Every row comes from one small tree of marks. Brackets hold a mark, then the marks that hang from it, in the order of their numbers. Every link used is in the known rows. Which tree was each row made from?
Known rows
[k989 k640]: [ 38  22 -37 -41 -15  48 -47  49  26 -18 -35  25  49 -14 -23  22 -31  -6
 -28  -7 -14  27   0 -40 -14]
[k989 [k640 k220 [k903 [k758 k244]]]]: [ 18  17 -56 -29  22  33 -41  23  27   5 -35  23  44  -9 -26  29 -27   8
  -4 -42 -31  41  -6 -32 -44]
[k989 [k640 k224 k903] [k758 k220]]: [ 18 -15 -20 -60  50  25 -23  20  33  16 -16  16  52   4 -70  18 -16  26
 -39 -10 -36  31  -8 -74 -30]
[k791 [k640 k220 k244 k903]]: [ -1  25 -17 -53  39  11 -45  30  37  11 -35  38  42 -36  -5  32 -28  42
  10  -1 -37  33  -1 -30  23]
[k758 k220 [k244 k640]]: [ 17  10 -41 -32 -20   7   3  45  -2  -9 -49  46  58 -33 -48  22 -26  31
 -33 -30   1  30   3 -10   1]
[k244 k758]: [ 50  31 -18 -27   5  29 -24  60  24 -11 -30  21  65 -25 -30  14 -33  18
 -28  -3  20  18   3 -28  31]
[k758 k224 [k244 k640]]: [ 47   8 -46 -13 -56  20 -22  42   8 -12 -63  16  71 -17 -44  16 -36  19
 -31  -9  -9  24 -11  -6   1]
[k224 k758]: [ 57  14 -11 -21 -11   9 -29  59  34  -7 -16  32  73 -49 -20  16 -23  -7
 -26  11  11  67   4 -45   1]
[k224 [k758 k220 k244]]: [ 45   4 -30 -19  -9   2 -13  61   6  -8 -13  52  78 -39 -40  29 -32   7
 -32  -8  10  76   7 -29  -8]
[k640 [k220 k758] k224 k244 k903 k989]: [ 39  -6  12 -70  85   5 -59  17  64  17 -11  10  34  -8  -4 -20  46  72
  13 -30 -37  42   3 -37  56]
[k989 [k640 k903] [k758 k224 k244]]: [ 36   1 -50 -19 -18  35 -42  45  15  13 -28   2  80  27 -61  32 -53   4
 -44   3 -23  16 -13 -46 -39]
[k640 [k244 k758] k903]: [ 26  40   0 -33  45   5 -40  68  33  21 -28  16  52 -33 -12  15 -14  35
 -23  -5  16  10   0 -29  42]
[k224 [k758 [k220 [k640 k903 k989]] k244]]: [ 57   6  -5 -33  15 -11 -15  81  21  20  -7  65  52 -15 -37  14  -6   8
  -6   2  -2  51  -4 -40  10]
[k903 k758]: [ 60  20 -27 -21 -27  27 -46  41   8  12 -18   2  38 -37 -14  18 -26  -8
 -22 -23 -17  60 -15 -28  -2]
[k791 k758]: [ 31  28 -21 -28 -19  18 -29  53  29   2 -25  14  51 -46 -33  19 -21   6
 -40 -20   1  54  11 -17  10]
[k640 k220 k989]: [ 55  26 -36 -65 -13  38 -24  28  20   4 -18  19  32 -15 -12  -6 -23  25
   5 -13 -13  54   7 -28  36]
[k758 k220 k224 [k244 [k640 k989]]]: [ 50  -2 -33 -34 -47  19 -12  47  -7   7 -47  21  52   7 -60  13 -25  31
 -28  -5 -19  34 -17  -8  18]
[k758 k224]: [ 67  15 -41 -37 -44  30 -41  51   4 -14 -32   3  53 -25 -25   7 -54  -3
 -31  21 -20  51 -13 -29   9]
[k903 k640 [k758 k224 k244]]: [ 78   7 -53   7 -36  29 -68  40 -18  10 -45  -4  66 -10  -9   6 -45 -13
 -22 -18 -44  66 -39 -10 -22]
[k224 [k758 k220]]: [ 48   5 -15 -35   3   0 -17  61  19  -4 -10  49  68 -49 -35  20 -29   1
 -32  12   5  74   3 -45  -5]
[k640 k220 k903]: [ 17  28 -43 -57  34   9 -12  34  26  -9 -25  25  38 -49 -10   1 -42  22
  -4  -6 -14  54   4 -40   0]
[k244 k640 k758]: [ 31  24  -5 -22   2  13  -6  48  43  -2 -61  30  71 -31 -46  11  -8  36
 -28  -9  26 -16  -1 -23  27]
[k791 k640]: [ 30  18  -9 -29 -13  35 -38  49  21 -14 -29  24  51 -31 -19  40 -39   8
 -10   9 -29  41 -11 -36  20]
[k989 k758]: [ 48  14 -35 -40 -32  24 -24  37  11  12 -13  10  71 -18 -36  12 -44   7
 -43   0   0  33   7 -43   3]
[k989 [k640 k224] k758]: [ 45 -10 -30 -48   0  50 -41   8  40   6 -27   8  67   9 -58  15 -11  18
 -38 -20 -27  22   2 -60 -19]
[k903 [k640 k244] k758]: [ 61  25 -26 -20  -3  20 -82  38   2  34 -40   9  50 -34  19   0  -9   0
 -17 -26 -33  50 -26 -16   5]
[k640 k220 k244 k989]: [ 52  31 -32 -73 -10  31 -46  26  24  24 -22  23  31 -11   0  -4  -1  41
   3 -23 -13  41  14 -12  53]
[k640 k220 [k224 k758] k244 k903 k989]: [ 45   2  13 -58  72   6 -38  14  70  36 -11  17  39 -25 -14  -9  37  54
  15 -21 -21  70   2 -48  44]

Write each row's tree
[ 72  13  -9 -55  18   5 -24  78  17  20 -24  40  40  14 -55  -2 -24  22
 -13  30 -14   4 -22 -36  34] => [k244 [k758 [k220 [k640 k903 k989]] k224]]
[ 20  -8   6 -34  47  -5  -8  17  35  22 -46   8  28 -48 -48   8  16  33
 -17 -33 -31  41 -28 -45  -4] => [k244 [k640 k224 [k903 [k758 k220]]]]
[ 64   7   3 -33  24  -5 -51  84  34   2 -10  42  45   8  -9  -7  14  20
   4  -7 -16   8  -3 -30  33] => [k220 [k640 k903 k989] [k758 k244]]
[ 26  -2 -34 -48  56  36 -44  -3  53   4 -35  12  30 -15 -31  11  -2  21
   2 -42 -52  50 -13 -53 -33] => [k989 [k640 k220 k224 [k903 k758]]]
[ 70 -11   0 -65  31  -6 -78  38  56  -8 -27  56  51 -17  -8 -15  41  45
  -8 -18 -31   3  12 -26  38] => [k220 [k640 k224 k244] k758]
[ 64  -5  -7 -61  26  26 -54  16  13  48 -23   8  54   7 -21 -19  14  43
 -22 -18 -40  44 -15 -39  40] => [k903 [k640 k224 k244 [k989 [k758 k220]]]]
[ 61   6 -16 -18  -6  21 -37  60 -14  38  -7 -15  22   6 -36  18 -25   5
 -14 -12 -36  72 -39 -28  11] => [k640 [k903 [k758 k220 k224 k244]] k989]
[ 85  14   8 -65  20  26 -52  40  51  30 -34  39  32  10 -25 -13  42  48
   4 -20 -11  -8   2 -21  77] => [k220 [k640 k224 [k244 k758] k989]]
[ 39  12 -32 -67  47  26 -37  -4  50   2 -43  31  56 -23 -28  -4   8  73
  -6 -41  -7  21  18 -16  45] => [k640 k220 k224 [k244 k758]]
[ 37   9 -41 -76  27  23 -41 -10  38  -1 -39  28  40 -36 -11  -6   3  58
  -5 -41 -27  50  20 -19  30] => [k640 k220 k224 k244]
[ 57  -8 -14 -14   9  21 -24  32  38 -16 -23  21  75 -38 -34  15  -6  19
 -21 -27  -3  79   4 -38   8] => [k640 [k224 [k758 k244]]]
[ 46 -10 -40 -35  23  17 -15   2  46 -20 -28  40  77 -37 -37   6  -9  38
  -4 -37  -9  82  18 -32  -2] => [k640 k220 [k224 [k758 k244]]]
[ 54   6   4 -84  46   0 -36  48  26  34 -19  43   5 -12 -26 -11  23  38
   1 -12 -36  31  -7 -40  48] => [k758 [k220 [k640 k224 k244 k903 k989]]]
[ 59  -9  -1 -72   8  28 -40  13  19  50  -5   2  39  10 -45   0  22  54
 -29 -25 -24  42   1 -37  54] => [k640 k224 k244 [k989 [k758 k220]]]
[ 57  19 -31 -40  16  13 -60  52   1  13 -50  31  71 -12 -17  -5 -32  29
 -32  12 -20  21 -20 -14  23] => [k903 [k640 [k244 [k758 k220 k224]]]]
[ 34 -12  20 -16  44   4 -30  44  51  -7 -33   7  59  -9 -31  -1  35  50
 -10 -32 -14  21 -10 -32  33] => [k220 [k758 [k244 [k640 k224 k903 k989]]]]
[ 24 -17 -33 -39  -7   9   7  10  12  14 -39  27  76  -9 -77  15 -12  48
 -45 -36  -9  23   6 -29  -5] => [k989 [k758 k220 [k244 [k640 k224]]]]
[ 35   4 -44 -49  -3  -7  -6  54  -4  23 -15  53  61  -2 -55  14 -41  19
 -33  -8 -11  17   7 -38 -10] => [k989 [k758 [k220 [k640 k903]] k244]]
[ 87  -4  -8 -66 -14  26 -33  27  37  31 -16  26  38  14 -42 -17  15  22
  -7 -11 -28  15  -1 -50  39] => [k220 [k640 k224 [k989 k758]]]
[ 58  11 -32 -40  -5  19 -23  59   3  -8 -30  27  64 -10 -58  14 -51  21
 -39  20  -1  28 -10 -26  18] => [k244 [k758 k220 k224]]
[ 59   8 -15 -57  -1 -18 -39  64  29  16 -20  84  59 -37 -27  13  -3  12
 -19  10  -3  37  11 -34   6] => [k224 [k758 [k220 [k640 k244]]]]
[  7   4  -4 -39  59   2 -42  38  50 -21 -21  40  60 -30 -14  26 -23  36
  10  11 -42  34  -4 -44   5] => [k791 [k640 [k220 k758] k903]]
[ 51  -7  -9 -32  23  38 -47  29  60 -16 -32  28  65 -19 -39  19   3   4
 -21 -12 -18  53  -2 -60 -18] => [k989 [k640 [k224 k758]]]
[ 27  -7 -15 -44  38  35 -34  19  48  15 -22   1  59   3 -54  15 -12  18
 -33 -12 -28  23  -8 -74 -22] => [k989 [k640 k224 k903] k758]
[ 68   1 -66 -51 -44   7 -30  59 -17 -12 -36  59  49  -2 -48  10 -50   8
 -24   5 -31  33  -5 -10  -4] => [k758 [k220 k640] k224 k244]
[ 12  34 -39 -66  38   2 -35  30  29  13 -30  31  37 -47   3   3 -23  38
  -4 -16 -12  40  11 -25  17] => [k640 k220 k244 k903]
[ 17   9   2 -23  29  11 -36  50  12  19 -16  19  30 -36 -30  50 -33   6
  -7   2 -47  55 -34 -47  -4] => [k791 [k640 [k903 [k758 k220]]]]
[ 62   2 -56 -20 -62  29 -32  39  -8   7 -22   1  87   8 -53  19 -61  10
 -48   1  -9  37   0 -24  -5] => [k989 [k758 k224 k244]]
